Every row comes from one small tree of marks. The marks that hang from a mark follow it in brackets, in alphabetical order. Every link used is in the known rows. Which tree was each row made from?
Known rows:
Z{F}: [ 13.3  -7.4 -35.3  -9.9   1.5  -5.8  -5.4  -1.1  -3.5   2.6  25.8  -4.5
 -12.7  -3.5  26.5   5.2  24.6  -2.7 -33.6  10.4 -17.6  15.0 -12.2  -0.5
 -18.4 -22.6   6.6 -22.7]
U{A{W}}: [ -2.1   0.6 -17.4  -1.1   1.5  -7.9  -3.4   4.3  -8.2  -1.5  31.6  -1.6
   0.8  -8.5  21.2   3.2  18.8   0.3  -8.7 -11.0 -12.2  23.3 -15.9 -26.6
  -3.5 -28.2   8.4 -10.3]
F{L{G Y{T{W}}} V{K} Z}: [ 32.9  15.8  -1.9   6.7   1.8 -15.0 -13.3   6.3  -9.3   2.8  30.6 -24.0
  -6.9   3.6  33.7   3.4  20.1  17.1  24.2 -38.0  -3.1  55.9 -53.8  14.9
  10.7 -26.7 -22.1  -9.7]
X{A{U W} H{K{V}}}: [ -8.7   2.1 -38.3   2.2  -5.3 -31.7  17.8  17.4  -7.3 -20.0  25.9 -45.5
   4.2  -5.0  24.3   7.8  14.7   1.8  -7.3   4.1   2.8  38.2   6.2   1.1
   7.9  -9.4  -4.8 -25.6]
X{A H}: [  0.4 -22.5 -25.5  -6.2 -10.7  -7.2  10.5  19.7  -2.9 -18.5   6.7 -29.0
   7.9   2.4  33.5   8.0  24.2   8.7 -26.4   6.5 -12.6  23.0  -0.7   4.6
 -13.2 -15.1  13.6 -32.4]
U{A}: [  6.1  -3.2 -19.6  -5.9  -4.4 -12.5  -1.5   2.0  -4.1   0.1  23.0  -0.2
   3.7  -8.1  20.2   4.6  20.7   1.6 -16.6  -6.4 -13.9  14.4 -23.1 -17.5
 -11.1 -26.7  13.2 -19.0]
Y{L{F{V}}}: [ 16.9  -8.3 -23.3   2.9   2.9 -18.5  -9.1   6.9   5.8  -1.6  21.8 -13.4
 -13.0  -0.8   3.0  22.3  31.7   6.7 -17.8  -8.0 -16.0  20.7 -35.5  11.9
   3.9 -19.9  -4.2 -28.1]
L{F}: [ 16.4  -8.1 -26.8  -8.7   0.5 -16.3  -9.3   6.2   4.8  11.3  29.2 -12.9
  -7.3  -1.6  21.3   8.7  25.6   2.9 -25.4   5.2  -5.8  14.8 -13.0   8.4
 -10.1 -24.6   1.1 -24.3]
G{L{F{V{K} Z} Y{T{W}}}}: [ 20.6   8.4 -16.6  -0.2  -2.7 -33.8 -25.1   4.1  -0.7  -7.5  48.0 -28.9
 -12.7 -10.7  17.3   5.6  14.7   4.3  16.4 -29.2 -12.3  48.8 -41.0  11.0
   3.6 -31.8 -20.7 -13.0]
F{L{G Y{T}} V Z}: [ 40.7   7.5  -8.2   3.0  -0.2  -1.4 -27.9   1.6  -8.3   5.9  16.8  -4.0
 -17.4   3.1  33.7   3.6  30.5  32.2  15.8 -28.0   0.7  48.7 -37.2  17.4
  -1.8 -31.0 -20.2 -17.5]
Z{F{L}}: [ 16.8  -6.9 -35.8  -4.4   7.3  -1.6  -3.3  -3.8  -5.0  11.9  25.8   4.5
 -23.9   1.2  20.6   1.0  27.5   7.7 -37.8   4.2 -17.5  21.5 -13.5   8.8
 -15.7 -24.3   7.0 -24.3]
X{A{W} H{K}}: [ -4.6 -16.2 -23.4   0.4  -3.8 -12.6  15.7  22.0 -11.1 -14.0  22.8 -34.7
   5.1  -1.9  23.4   9.7  17.2   3.3 -13.5   7.2 -12.2  32.1   1.6  -3.2
  -5.5 -17.1   7.4 -19.7]
L{F{V{K} Z} G Y{T{W}}}: [ 34.3  11.7  -8.1   0.7  -4.2 -30.1 -25.5   4.9   2.3   4.2  40.1 -36.9
   0.2  -0.5  37.9   7.6  18.4   3.9  21.9 -33.5   3.0  54.7 -49.5  11.0
   8.2 -28.6 -30.0 -11.3]
H{K{V{F{L}}} X{A{U W}}}: [ -6.8  11.1 -30.6 -12.8   1.8 -40.2  18.0   9.5 -12.4  -1.7  39.2 -28.3
  -9.6   3.5  10.4   9.8  18.2   6.3 -17.8  -2.1  12.6  30.2  -6.5   7.4
  12.5  -8.4 -11.8 -27.5]
H{K{V} X}: [  5.8   5.5 -13.1  -5.7  -8.9 -48.6   3.4   8.3 -13.6  12.5  31.7 -16.3
  -3.7 -11.2  10.9  10.1  19.2  -0.3  -3.2  21.7  -3.2  12.6 -25.2  11.6
 -15.1 -12.7   2.0 -26.3]
H{K{V{F}} X{A{U W}}}: [-10.5   9.7 -30.1 -19.4  -3.7 -45.4  15.1  11.7 -12.3 -10.3  39.1 -37.5
   2.3  -0.5  15.0  13.1  14.8  -5.0 -15.3   3.6  12.0  24.0  -5.7  -2.1
   9.3  -6.4 -11.9 -24.8]
H{K{V}}: [ 12.5   5.7 -22.9  -4.9  -2.7 -37.8   8.3   2.4 -11.0   4.9  27.6 -15.9
  -8.5  -9.9  13.0  10.6  14.2  -2.1 -10.2  15.8  -5.8  12.9 -25.0   9.5
 -11.2 -17.7   1.7 -28.6]
A{U W}: [ -0.8  10.8 -31.0  -3.8  10.2   2.3   0.2  14.0  -5.7  -3.9  28.8 -19.0
  -1.1   0.6  24.1   3.0  25.2   5.2  -8.2  -5.8  -2.9  21.1  -0.5  -8.9
  11.9 -16.1  -1.4  -9.0]
Z{F{L{G}}}: [ 27.1  -5.9 -28.2  -0.7  13.4   0.0  -9.3  -1.9  -0.6  15.6  29.4   5.0
 -18.7   3.9  31.2  -3.0  32.4   7.5 -29.5  -0.5 -10.1  26.6 -10.0   8.8
 -15.6 -32.2  -5.2 -26.1]
X{A{W} H{K{V{F}}}}: [  0.8 -11.7 -32.0  -4.6  -8.3 -38.4  28.0  11.3  -5.3 -20.2  27.0 -43.3
  -0.3   2.5  20.3  13.8  10.2  -6.8 -27.0   7.7   1.2  27.6 -10.0  -2.7
  -0.5 -14.4  -5.3 -33.2]
L{F{V Z} G Y{T{W}}}: [ 41.3   9.4 -13.9   0.5  -3.2 -18.6 -40.1   4.8  -2.6   7.3  34.1 -29.1
  -5.9  -1.7  35.3  -0.9  20.6   9.8   8.6 -24.5   7.3  56.0 -46.3   7.3
  -2.6 -31.1 -27.9 -11.4]
X{A{U} H{K{V{F}}}}: [  4.5  -3.6 -45.8  -8.6 -11.3 -37.1  30.0  11.7   4.2 -23.8  18.1 -50.3
   8.8   5.3  20.3  12.9  12.1  -6.6 -28.2   8.8   8.5  20.9  -8.0   4.6
   7.3  -8.2  -6.0 -38.8]
K{V{F{L{G Y{T{W}}} Z}}}: [ 42.3  12.6 -23.9  -7.8  -2.3 -25.1 -19.4  -4.2  -9.8   3.6  30.3 -18.7
 -20.8  10.1  31.8 -14.0  14.0  10.5  -5.6 -20.3  15.6  53.5 -44.6  15.0
   5.2 -32.6 -28.9 -23.5]
Y{L{F{V Z} G} T{W}}: [ 34.9  -0.9 -16.5   1.1   8.8  -7.8 -31.9   4.8  -1.4   5.7  32.0 -28.3
 -14.6   1.4  16.8   6.5  24.0   9.7   8.3 -22.4  -8.9  49.7 -57.0  16.4
   4.8 -25.6 -21.3 -12.1]
Y{T}: [ 11.5  -3.5 -21.3 -12.0  -7.7  -8.5  -7.3   2.2  -3.4  -3.3  12.2  -7.5
  -5.0  -3.0  31.0   3.3  20.3   5.5  -6.9   7.7  -9.3  16.7 -20.5   3.8
 -11.0 -10.3   3.9 -13.7]
V{F{L{Y} Z} K}: [ 26.7  -0.4 -20.3 -12.0   0.8  -8.8   9.4   5.6  -4.3   3.5  31.2 -14.7
 -17.6  15.0  16.8  13.3  22.1  15.9 -11.8 -26.3  -9.0  26.5 -29.5  16.5
  16.6 -36.0  -8.0 -29.8]
F{V Z}: [ 20.9   1.4 -13.9  -5.1   6.3   3.6  -6.4   8.6 -12.8   3.8  21.9 -21.6
  -7.3  -1.5  17.1  19.4  26.4  20.4  -7.4 -10.2 -16.4  16.6 -42.2   8.6
 -13.5 -23.0   4.5 -20.2]

Write each row's tree:
[ 25.9   3.6 -29.9   3.4  -9.9 -16.6 -18.3 -10.7  -1.9  -4.3  13.9   5.1
 -24.2  -4.6  29.8   3.7  25.6  11.2 -15.8 -10.8  -7.3  42.2 -28.6   4.7
  -8.6 -15.4 -10.1 -17.0]
Z{F{L{Y{T}} V}}
[ 34.4   1.6 -13.2   5.3  -1.5 -27.7 -23.4   7.3   8.8   4.1  26.5 -12.1
  -0.3  -2.1  31.3  10.2  33.7   7.5  -8.5 -16.7   8.9  32.8 -20.2   2.3
  -2.6 -33.2 -22.9 -29.0]
L{F{V} G Y}
[ 18.4  -7.7 -32.0   0.7 -10.5 -40.0  27.5   6.5   4.2  -3.3  21.9 -35.2
   1.7   4.1  13.2  10.5  13.2  -9.8 -24.5  16.9   0.9  11.5 -29.1   4.1
  -4.3 -15.9  -4.1 -34.5]
X{H{K{V{F}}}}
[ 44.2  -0.6 -20.0 -12.2  -0.7   0.0 -19.1  -0.5  -2.1   7.1  21.4  -4.0
 -20.4  14.7  34.1  -3.7  25.3  22.1  -4.0 -21.4   7.0  41.2 -26.5  15.3
   5.7 -37.0 -22.9 -22.5]
V{F{L{G Y{T}} Z}}
[ 27.2  12.9 -15.9   9.9  -1.8 -28.2 -10.3  -5.5   0.7  -3.1  30.7 -13.8
  -8.2  -0.5  40.4  -1.1  20.8  -4.1   1.3 -25.7  -4.4  54.1 -41.5   1.7
   3.5 -20.4 -23.2 -11.0]
Z{F{L{G Y{T{W}}} V{K}}}
[  8.3   1.0 -21.9  -1.2   1.9 -21.0  12.0  -1.8   1.7  -5.7  29.0 -18.5
  -1.7  -4.9  25.7  24.8  24.6  -7.4 -16.9  -5.9 -23.0  13.4 -34.4  -1.4
 -10.1 -14.5   1.9 -22.4]
Z{F{V{K}}}
[ 16.0   8.8  -8.6   5.7 -12.0 -27.8   2.2   0.6   0.0  -8.7  14.0  -6.6
  -8.2  -1.0  29.0  15.4  22.7  13.7  11.5 -22.4  -8.2  35.0 -35.4  10.6
   9.9 -11.0  -9.6 -16.3]
F{L{Y{T}} V{K}}
[ 32.1   0.6 -21.1  -2.8  -2.7 -14.4 -26.4   6.1  -2.3   7.3  30.1 -19.9
 -13.5  -2.6  18.2  16.0  28.3  19.2  -8.6 -18.2  -3.3  34.5 -31.5  12.4
  -4.2 -34.1 -11.3 -26.7]
L{F{V Z} Y}
[ 32.9 -13.6 -23.0  -7.6  14.2   1.1 -26.2  11.0   1.2  12.9  34.2 -11.8
 -20.5   5.8  13.7   9.2  34.2  16.6  -5.0 -13.6 -13.4  32.7 -22.1  24.0
   3.4 -43.1 -12.8 -30.7]
Y{L{F{Z} G}}
[ -4.3  -9.2 -12.0 -17.7  -8.3 -27.5   4.2  18.0 -17.5   1.0  25.2 -19.4
   4.4  -6.9  18.3  13.9  20.7   6.6 -12.2  14.4 -10.6  16.3  -9.2   8.8
 -17.0 -13.0  11.3 -24.9]
H{K X{A}}
[  0.0   0.3 -44.3   1.6   0.1 -29.4  31.0  11.5  -1.5 -14.8  27.3 -42.9
  -6.8   9.1  15.1   8.3  14.0   4.5 -25.0  -4.3  10.0  36.5  -2.9   5.9
  17.2 -11.7 -11.1 -31.1]
X{A{U W} H{K{V{F{L}}}}}
[ 26.3  -1.9 -27.1 -10.5 -11.8 -15.2  -5.1  -2.2   1.1  -4.6  11.7   1.3
 -17.1  10.0  25.3  -1.5  20.6   9.4 -20.2  -8.6   3.2  28.1 -22.4   5.2
   7.1 -19.4 -10.8 -21.0]
V{F{L{Y{T}}}}
[ 37.2   1.9 -13.8 -12.3  -1.4 -11.7  -4.7   0.9   2.9   3.1  27.7 -11.6
 -14.1  16.3  36.3   5.6  22.2  16.0   9.4 -30.2   1.4  39.6 -30.4  17.7
  16.2 -34.5 -24.2 -22.4]
V{F{L{G Y{T}} Z} K}
[ 24.4  -5.7 -23.3  -2.2   3.5 -17.2 -25.6   6.0   4.9   2.9  28.8 -16.0
  -9.2   1.7  22.5  -5.8  22.5  -5.8  -3.8  -6.1  -5.0  43.0 -31.9   9.1
   7.9 -22.2 -16.5 -14.7]
Y{L{F G} T{W}}
[ 20.3   5.7 -23.2   4.4  -6.8 -36.3 -30.7   2.0   2.6 -10.2  35.3 -14.7
  -9.0 -14.0  17.9  -5.1  17.4  -2.1  -4.5 -13.4  -2.5  43.2 -30.1  -3.6
  -5.4 -25.2 -18.3 -13.1]
G{L{F{V} Y{T{W}}}}
[ 17.8   4.8 -22.2   7.3  -2.0 -25.1   3.6  -3.8  -0.3  -2.9  27.1  -4.4
 -15.9  -1.7  23.3  15.7  27.9   4.2 -15.3 -19.2 -15.5  32.5 -27.8   6.9
   1.6 -23.2  -6.6 -25.8]
Z{F{L{Y} V{K}}}
[ 28.5   6.3 -16.0   6.6  -4.6 -26.6 -10.2  -8.7   7.4  -3.2  24.3  -1.2
 -13.0  -0.5  43.0   9.4  28.1   4.4   5.5 -23.9  -5.1  45.7 -28.3   7.9
   1.8 -21.9 -23.6 -19.6]
Z{F{L{G Y{T}} V{K}}}
[ 36.4   7.1 -13.7  -8.8   1.2 -12.6  -5.5   3.3  -3.7   4.5  34.2 -23.7
  -9.6  16.0  34.1  -5.1  15.1   6.7   5.7 -31.8   2.9  47.7 -43.1  12.3
  18.2 -32.5 -24.9 -14.0]
V{F{L{G Y{T{W}}} Z} K}
[ 35.7   4.5 -22.4   6.9  -3.2 -15.8 -25.1  -9.2   1.7   0.0  17.7   7.0
 -18.2  -2.4  40.5  -0.3  31.3  11.1  -7.8 -16.2   0.7  47.5 -24.4   4.7
  -9.0 -23.8 -21.7 -19.1]
Z{F{L{G Y{T}} V}}
[ 39.4   3.7 -20.7  -8.2  -3.7 -13.7 -43.4   6.1  -3.7  12.0  36.2 -22.2
  -9.4   0.5  38.3 -11.9  18.3   6.8   5.1 -16.6   7.9  56.2 -27.6  10.8
  -0.8 -37.4 -24.7 -12.4]
L{F{Z} G Y{T{W}}}
[  9.8   0.7 -17.4   3.1  -3.0 -34.6  -2.3   4.1   7.2  -9.4  29.0 -31.3
  -4.6  -2.4  12.1  18.2  17.3  -8.5   5.0 -17.5 -17.2  35.2 -55.7  10.0
  17.6  -5.7 -10.7 -12.5]
Y{L{F{V{K}}} T{W}}
[ 21.6   2.0 -15.3   7.9  13.3 -15.4   7.6  -2.5   5.9   7.9  33.2  -7.9
  -9.7   1.6  30.4  17.5  32.2   4.3 -12.9 -17.6 -15.0  25.6 -31.5   8.2
  -7.3 -24.0 -10.3 -26.9]
Z{F{L{G} V{K}}}
[ 34.8   4.6 -22.8  -3.1  -0.6 -33.3  -2.7  -0.4   1.4   0.2  23.3  -1.8
 -15.0   9.5  27.2  -1.7  27.4   7.0 -22.6 -11.8  15.4  30.3 -18.9   9.1
   4.4 -34.7 -23.4 -41.7]
K{V{F{L{G Y}}}}
[ 37.4  -5.4 -19.4 -11.2  16.8  11.5  -0.8   5.9  -3.0  18.2  29.7 -10.3
 -15.9  17.4  21.8   4.8  29.4  21.8 -20.7 -16.0  -2.3  21.4 -28.6  16.7
  -3.2 -39.2 -10.1 -28.3]
V{F{L{G} Z}}
[ -8.2  -5.0 -35.1   1.6  -1.4  -8.9  16.7  24.3  -6.5 -17.1  23.4 -43.0
   9.9   0.1  24.4   7.9  18.0   3.9  -9.4   1.1  -3.6  33.8  10.8  -4.3
  10.7 -12.2   1.4 -16.2]
X{A{U W} H{K}}
[-16.2  12.7 -24.7 -12.1  -2.9 -43.6   4.1  16.1 -18.8  -8.6  37.5 -31.8
   0.6  -9.5  18.7  10.7  18.1   3.4  -0.4   6.2   5.5  31.5   2.3   2.7
   3.3  -6.4  -5.3 -21.4]
H{K{V} X{A{U W}}}
[ 33.9   9.0  -2.1   3.7  -0.8 -13.4 -12.6   3.3  -2.9   2.0  23.4 -11.9
 -11.1   4.2  35.8  13.5  27.7  25.7  28.0 -36.9  -4.9  47.1 -41.1  20.7
   8.5 -28.3 -21.7 -17.7]
F{L{G Y{T}} V{K} Z}
[ 27.7   6.5 -22.8   0.3  -1.2 -23.0 -39.3   2.8  -5.7  -3.5  41.4 -20.8
 -17.9 -11.8  14.6  -4.1  17.3  10.4   3.3 -22.2  -7.4  50.0 -37.7   6.7
  -6.5 -34.3 -18.4 -12.5]
G{L{F{V Z} Y{T{W}}}}
[ 22.9   2.2 -16.3  -2.9  -4.9 -32.6 -23.9   1.5   5.8  -7.4  41.0 -16.4
 -16.7 -11.0  19.7  16.4  22.2  12.9  20.5 -27.1 -14.3  40.4 -28.1  17.1
   1.7 -33.9 -20.1 -20.4]
G{L{F{V{K} Z} Y{T}}}
[ 12.1   1.3 -22.4   4.7   7.0 -17.0  14.3  -4.6   1.0   3.9  29.9  -9.3
 -15.0  -1.4  20.5  21.3  27.2   3.6 -20.6 -11.8 -23.0  19.7 -35.3   9.5
  -6.6 -16.2   2.0 -23.8]
Z{F{L V{K}}}
